Each row was made from one small tree. The marks that hang from a mark follow it in brackets, in alphabetical order. Every link used is in the known rows. Write each row's tree.
(in the rows, 128 means zero)
Known rows
F[L Q T]: [131 141 145 152 141  88 126 119 124 149 152 131 130 137 152 157 149 137]
R[Q[G T]]: [156 121 108 111 140 115 121 125 141 151 150 119 129 149 134 156 116 145]
F[L Q[N] T]: [136 125 135 136 149  86 112 120 118 149 155 128 127 143 162 166 139 137]
P[Q[F G H N R T]]: [162  57  73  31 168 101  85 132 135 155 197 140 102 161 163 172  84 133]
P[Q[H R]]: [151 104 107  89 139 114 119 127 137 138 170 125 124 121 148 137 112 111]
R[Q[F G N]]: [137 100 114  99 157 109 103 128 136 162 159 111 109 157 150 167 106 138]
L[F[Q]]: [137 122 135 124 139 104 132 124 140 157 141 133 104 133 142 135 118 135]
R[Q[F[L T] G H N]]: [144 105 115  95 171  75  90 120 139 160 190 104 104 159 177 194 128 135]
F[L Q]: [129 134 146 145 134 109 128 120 119 146 152 118 127 124 140 148 139 128]
L[F[Q[G N R] T]]: [141  81 107  89 161  75  96 130 156 175 163 138  97 156 162 163  98 155]
F[L Q[G H N R] T]: [145  88 106  90 160  75  87 123 138 155 188 115 109 145 172 175 118 134]
Q[F[L] G H N R T]: [140  65  80  42 170 100  69 129 134 138 199 119 100 146 160 182  98 144]
P[Q[F[L] G H N T]]: [154  78 100  54 166  98  90 123 120 157 196 133 103 161 161 189 113 133]
R[Q[F[L] G H N T]]: [157  94  96  71 168  95  87 122 132 151 196 103 106 155 167 193 114 138]
P[Q[G N R T]]: [155  73  85  61 151 114  97 131 135 154 169 142 126 153 143 163  93 143]
L[F[Q[G H N R]]]: [151  69  96  63 156  89  95 130 153 162 178 116  84 140 161 153  88 131]
G[Q[F N R T]]: [152  77  89  73 150 117  75 140 137 154 172 142 116 149 157 167  89 144]

Which tree is each row?
[154  78  85  77 150 105  98 132 135 152 165 133 119 152 148 155  90 147] -> F[Q[G N R T]]
[127  75  98  67 171  82  70 128 139 148 192 118  99 151 171 184 113 141] -> Q[F[L T] G H N R]
[139  97 110  99 147 103 103 125 135 156 177 125 122 140 140 165 113 151] -> F[L Q[G R T]]
[161  87  71  61 149 114  94 132 135 112 168 124 123 130 156 147  98 128] -> Q[H N R T]
[138  71 102  62 174  78  78 124 135 165 205 130 102 155 175 193 113 134] -> P[Q[F[L T] G H N R]]
[161  94 104  83 151  95 100 122 120 146 181 116 110 150 158 173 118 132] -> F[L Q[G H N T]]
[138  92  91  82 141 121 103 133 143 138 153 135 123 142 129 145 101 151] -> Q[G R T]
[125 119 145 132 136 107 121 121 124 160 155 117 116 139 134 156 132 136] -> F[L Q[G]]
[155  75  90  61 156 104  63 133 133 149 201 121 108 138 173 185 103 133] -> G[Q[F[L] H N R T]]
[148  68  91  56 170  83  87 130 141 163 191 141 102 163 172 173  99 132] -> P[Q[F[T] G H N R]]
[114  80 110  84 169  91  74 129 137 157 177 128 108 153 157 183 115 156] -> Q[F[L T] G N R]
[169  73  74  61 154  98  94 132 137 142 181 124 110 149 159 157  88 133] -> F[Q[G H N R T]]
[151 108 108 100 154  72 112 128 156 152 172 132 100 134 171 147 112 133] -> L[F[Q[H R] T]]
[168 116  97  96 143 106 118 124 144 141 167 111 120 146 148 157 117 129] -> R[Q[G H T]]
[138  79  89  66 158 110  88 134 134 125 173 118 104 132 161 149  96 122] -> Q[F H N R]
[154  76  94  72 163  68  93 129 158 166 180 128  88 152 174 163  97 139] -> L[F[Q[G H N R] T]]
[126 117 120 104 151 114 106 124 120 132 162 135 119 139 140 163 129 147] -> Q[F[L] T]
[134  97 116 111 138 110 116 130 140 159 156 124 116 138 136 140 104 137] -> F[Q[G R]]
[157 111  97  93 160 109 106 128 130 142 162 124 123 152 158 167 106 141] -> R[Q[F N T]]
[129  92 112  84 165  84  85 125 129 146 178 123  97 159 167 181 128 137] -> Q[F[L T] G H N]
